What can hang from each mark:
Z_392: Z_89 Z_547 Z_640
Z_807: Z_640
Z_717: Z_89 Z_386 Z_547
Z_89: Z_209 Z_717
Z_853: Z_640
Z_209: Z_89 Z_640
Z_547: Z_392 Z_717 Z_807
Z_640: Z_392 Z_807 Z_853 Z_861

Known rows, with every way that one mark hangs from another:
[Z_89 Z_209 [Z_717 [Z_547 Z_392 [Z_807 Z_640]]]]: [ -6   6   1   2  -1   8   0  -6  10  14  -1   1  -4   4  21  -4   1  -3
  -7   2   6  -9   8 -16   1   9]
[Z_89 [Z_209 Z_640] [Z_717 Z_547]]: [ -3   3   2  -2   8  16  -4   9  -1   8  -4   4  -8  -1 -42  -1  -2  -1
  -1   7   2  -8   9 -20   1  15]
[Z_853 [Z_640 [Z_392 [Z_89 Z_209 Z_717] Z_547] Z_807]]: [  5  -2 -18 -14   6   9   4 -16   2   1   0  -2   1  -5  23  -2 -20  -7
   3   2  -7  -1  -2  -3 -11   4]
[Z_640 [Z_392 Z_89] Z_853 Z_861]: [ 6 -4  5  1  3  3  7  2 -3 -2 -1 -1  2  0 12  1  9 -6 -8 -5 -4  2 -8  7
  1  3]
[Z_89 Z_209]: [  3   3   4  -2   4 -13   0   8   4  -7   3   4 -10   2 -49   7   1   3
   7   6   3  -2   7  -2  -2  16]
[Z_547 [Z_392 [Z_640 Z_853]] [Z_717 [Z_89 Z_209] Z_386]]: [ -9  -5 -10   1 -12 -11  -5  16  -5  11  11  -5  10  -1   4   6   2   8
   6  -3   5  -1   3   4  14  15]
[Z_209 [Z_89 [Z_717 [Z_547 Z_392]]]]: [ -4   8  -6  10   5   9   9   0   5  16   5   2  -8  -2  24 -11   6  -2
  -5  -2  -7 -10   5   1   4  -4]
[Z_640 [Z_392 [Z_547 [Z_717 Z_386]]] Z_807 Z_853 Z_861]: [  1  -5 -10   2  -5 -11   6  -6  -3  -4  -7  -5   3  -1  34   8  -3  -9
  -3  -5   0   3  -8   7  -9 -21]
[Z_853 Z_640]: [  2  -2  10   3   4  -6   0   0   6 -13   8   1  -8  -2 -33  -1  -6   6
   6   3  -6  -4  -1   3 -14   6]
[Z_392 Z_89 [Z_640 Z_861]]: [ 2  0  8  5  1 31  1 10 -5 -8 -3  1  9  2 10 -2 -1  1  3  3 -1  9 -4  4
  4  6]
[Z_209 [Z_89 [Z_717 Z_386 [Z_547 [Z_392 Z_640]]]]]: [ -4   7 -13   7   0  21   4   4  -2   9   6   0  -1  -3  29 -13   2   2
  -4  -2  -1  -3   6   5  11  -5]
[Z_547 Z_392]: [ -2   1  11  12   2  -9   6   6   9   6   8   1 -11   3 -26  -3   7   2
   3  -7   0  -2  -4   5  -6   3]
[Z_89 [Z_209 Z_640] Z_717]: [ -2   3  -2  -3   6   1  -1  10   1   3   0   5  -8  -2 -52   3 -10   3
   8   1   3  -7   8 -16  -3  21]
[Z_209 [Z_89 [Z_717 [Z_547 [Z_392 [Z_640 Z_861]]]]]]: [ -9   7  -7  15   4  40  12   6   2  17   0   0   5  -2  50 -14   0  -5
  -5  -2  -6  -4   2   2   5   0]
[Z_853 [Z_640 Z_807 Z_861]]: [ -6  -3 -10   8   0   4   6  -4   9 -15  -3  -1  -3  -3  -4  -3 -11  -4
   0  -1  -7   1  -6   5 -19  -9]
[Z_717 [Z_89 Z_209] Z_386 [Z_547 Z_392 [Z_807 Z_640]]]: [ -1  -2   9  -4  -7 -13 -11   0   0   3  -1  -2  -2   4   8  -2   5   2
 -15   0   8   7   9   4  14  -4]
[Z_392 Z_547]: [ 15   3  23   0   8   1   0   6   0  -9   2   2  -8   2 -16   8  -4   2
  10   6  -1  -1   1   1  -9   6]
[Z_209 Z_89 [Z_640 Z_392]]: [ -4  -2  18   6  14 -18   6  -4   2  10   2   3  -5  -3 -47  -6   4   4
   0 -11  -7  -1  -3  13  -1 -12]
[Z_209 Z_89 Z_640]: [ -2   1  14   5   9 -23   3   0   3   3   1   5  -4  -3 -53  -4   3   9
   5  -4  -7  -4   1   7  -1  -8]
[Z_547 Z_717]: [ -6   1  15  11   0 -22  -4   2   1  -5   3   3 -10   4 -24   7   8   6
   9   0  -1  -4   2   0  -4  -7]
[Z_640 Z_807]: [  0   3  -3   6  -2 -15   0  -3   7 -10   3   2 -13   0 -30   2   3   0
   3   0  -3  -1  -2   5 -11  -8]
[Z_547 [Z_392 Z_640] Z_807]: [-5  3 12 10 -3 -3  2 -1 10  8 10 -3  6  0 -4 -5  6  4  6 -6  2  1 -7  9
 -5  2]
[Z_547 [Z_392 Z_89 Z_640] [Z_717 Z_386] Z_807]: [-11  -1  -3   1 -12 -29  -7 -10  -1   3   4  -2  12   3  20  -5   9   8
   6  -8   5   9  -4  10  10 -23]
[Z_807 [Z_640 [Z_392 [Z_89 [Z_717 Z_547]]] Z_853]]: [  7  -1  16   1   2  19  -1  -8  -3   6   4   0  -4   2  30  -3  10  -2
 -15   2  -1 -11   0 -11   5   8]
[Z_807 Z_640]: [  3   1  29  10   1  -3  -2   1   5 -10   2   4 -12   6 -19   3   2   7
   0   1   2  -4   2  -4  -6   3]
[Z_807 [Z_640 [Z_392 Z_89] Z_861]]: [  0  -4  24   9   4  13   4  -5   0  -4  -9   2  -4   8  18  -2   1  -3
 -11  -6   0   8  -5   2   0  -6]

Rows:
[ -2   0 -10   9  -6  23   6   8   3  -6   2  -4   9  -4   9   2   1  -2
   2   3  -1  -3  -8   3  -9   8] -> [Z_392 [Z_640 Z_807 Z_853 Z_861]]
[15 -2 11 -8  4 -4  6 -8 -3 -1 -5 -4 11 -1 42  5  3 -7 -4 -1 -3  4 -9  9
 -4 -4] -> [Z_640 [Z_392 Z_89 [Z_547 Z_807]] Z_853 Z_861]
[  7   1 -18 -18  -3 -15  -6   6  -8  -6   1   4  -1  -4 -35   3  -2   6
   2   3   6  -3   8 -13  10  14] -> [Z_392 [Z_89 [Z_209 [Z_640 Z_853]] [Z_717 Z_386]]]
[ -1   3  -4  -7  -2 -34   1  -9   9   8   3   1   2   2  -8  -3   9   1
   1  -4   3   3  -1   5   4  -2] -> [Z_547 [Z_392 [Z_89 Z_209]] Z_807]
[  6  -1  -1 -14  -2   2  -9   5 -13  -5  -4   0  13   3   9   7  -7   8
  15  12   6   7   6  -4  13   3] -> [Z_392 [Z_89 Z_209] [Z_547 [Z_717 Z_386]] Z_640]
[15 -1 21 -4 12  2  1 -4 -5  0  1  0 -5  2  0  3  0 -2  2  0 -3  6 -4  7
 -1  0] -> [Z_640 [Z_392 Z_89 Z_547]]
[ -1  -3  -9   8  -1  -2  11  -2   5  -2  -1  -3  -3  -3   7   3   5 -10
  -8  -7  -3  -1 -11   9 -12  -5] -> [Z_640 Z_392 Z_807 Z_853 Z_861]
[  1  -7  -9  -8   0 -20  -3 -20  -3  -8  -1  -3   1  -2  16  -2 -11  -1
   2  -2  -6   6  -6   8  -7 -26] -> [Z_853 [Z_640 [Z_392 Z_89 [Z_547 [Z_717 Z_386]]] Z_807]]
[ -5  -3   4  10   4   2   8  -8   1   2 -12  -3  -1   3  32   5  -6 -12
   2  -6  -5   7  -9   7 -14 -23] -> [Z_640 [Z_392 [Z_547 Z_717]] Z_807 Z_861]
[  3  -5  24  -4   6 -11  -8  10  -6   6  -4   1   2   1 -25  14 -10   5
  13   4  -2  -1   5  -5   0   9] -> [Z_392 [Z_547 [Z_717 [Z_89 [Z_209 Z_640]]]]]
[  2   2 -35  -5 -13  27   1   4  -8 -13  -1  -2  11  -6  44  -2  -6  -3
  -2   1   2   3  -2  -3   5   3] -> [Z_392 [Z_89 [Z_717 Z_386]] [Z_640 Z_807 Z_853 Z_861]]
[  2  -3 -13 -14  -1 -26  -4  -3   2   1  -1   2   3  -3 -50   2   6   4
   2   4  -1  -5  -1  -7   2   6] -> [Z_392 [Z_89 [Z_209 [Z_640 Z_807 Z_853]]]]
[ 4  5  0  0  0 33 -3  8 -6 -4  7  2  2 -2 13 -2 -3  4  7  4 -2  0  1 -6
  6 16] -> [Z_392 [Z_89 Z_717] Z_640]
[  5   3   6  -2  -5   1  -5  -9  -4  -6   4  -1  -7   0  27  -2   7  -1
 -15   0   6  -6   5  -5   2  -6] -> [Z_89 [Z_717 Z_386 [Z_547 [Z_807 [Z_640 Z_392 Z_853]]]]]
[ -4  -7   9  -4   7 -12   1   6  -6   3 -14   0   2   4 -33   7 -11  -2
   4  -4   5   9   1  -1  -1  -7] -> [Z_89 [Z_209 [Z_640 [Z_392 [Z_547 [Z_717 Z_386]]] Z_861]]]
[  3   7 -15  -7   0   9  -6   9  -6  -8  -1   3 -13   1 -15   1  -2  -1
  -4   9   8  -2  15 -11   8   9] -> [Z_89 Z_209 [Z_717 Z_386 Z_547]]
[ 15   0   9 -16  -2 -10   0  -9   1  -6 -10   0  14   3  37   9  -4   1
   0  10   4  -1   2  -8   1   6] -> [Z_392 [Z_89 Z_209] [Z_547 [Z_807 [Z_640 Z_853 Z_861]]]]
[ -7  -2 -12  14  -7  18  11   7   9  10   5  -5   9  -2  16  -4   3  -4
   0  -6  -1  -4 -12   5  -9   7] -> [Z_547 [Z_392 [Z_640 Z_807 Z_853 Z_861]]]
[  4   6 -16 -14  -5  20 -11   1 -10  -6   0   0   8  -1  19  -4   0   2
  -1  11   8   5  10  -7  16   6] -> [Z_392 [Z_89 Z_209 [Z_717 Z_386 [Z_547 Z_807]]] Z_640]
[ 7 -4 22  1  1 -7  0 -7  0 -1  6  0 -3  3  1  1 10  4 -9 -2  0 -7 -4 -1
  2  6] -> [Z_807 [Z_640 [Z_392 Z_89] Z_853]]
[-6  1 -4 13 -2 28  5  7  3 -8 -3 -1  4  0  4 -1 -5 -3  4  1 -1  6 -7  5
 -9 -1] -> [Z_392 [Z_640 Z_807 Z_861]]
[ -6  -4  -1  -2   8 -17   2  -3   6   7  -2   2  -7  -1 -68   1  -2  -2
   2  -5   0   1  -3   0  -7   0] -> [Z_89 [Z_209 [Z_640 Z_392 Z_807]]]
[ -1   3 -36  -7  -8  31   5   6  -2   0  -3  -1  15  -5  39   1  -7  -5
   2   7   0  -4   0 -11   3  22] -> [Z_392 [Z_89 Z_209 Z_717] [Z_640 Z_807 Z_853 Z_861]]
[ -4   4 -13   1  -8  13   3  -1  -1   0  -1  -2  12   0  50  -9  -4  -1
  -1 -10   5  11  -5   5   6  -8] -> [Z_547 [Z_392 [Z_89 [Z_717 Z_386]] [Z_640 Z_861]] Z_807]
[ -8   0  -5  -2 -11 -53  -7 -14   1   0   0   0   2   4  10  -3  13   6
   2 -10   4   8  -3  10   8 -32] -> [Z_547 [Z_392 Z_89] [Z_717 Z_386] Z_807]
[ -4  -2 -22  -8   5  12   0 -16   2   4   0  -1  -3  -4  11  -9  -6  -9
  -8   3  -7  -2  -1  -4  -4  -2] -> [Z_853 [Z_640 [Z_392 [Z_89 Z_209 [Z_717 Z_547]]] Z_807]]
[ -2  -4   5  -3   5   4 -11   8  -2   7  -3   0  -4  -2 -45   2   2  -2
  -7   6  -3   1   5  -2   4   5] -> [Z_717 [Z_89 [Z_209 [Z_640 Z_807]]] Z_547]
[ -1   1 -28 -11  -5  -4  -6   4  -3   0  -3   1  -5  -6 -35  -1  -1  -1
  -6   6   6  -9   8 -16   3   4] -> [Z_89 [Z_209 [Z_640 Z_807 Z_853]] [Z_717 Z_386 Z_547]]
[  7   0  26  -5  -3 -25  -9 -19  -1  -5  -7   2   7   7  36   6   1   6
   6   5   0  -1   0  -5   0 -19] -> [Z_392 Z_89 [Z_547 Z_717 [Z_807 Z_640]]]
[  5   0  12  -2   5  11 -10  15  -4   1   2   1  -8   0 -23   6   6  -1
  -6  10  -1   1  11   0   9  17] -> [Z_717 [Z_89 Z_209] Z_547]
[-18  -5 -12  14 -13   5  -1  10  -3   5  -1  -5   8   1  33  -1  -5  -1
   0 -12   1  12  -5  13   5 -14] -> [Z_547 [Z_392 [Z_640 Z_807 Z_861]] [Z_717 Z_89 Z_386]]
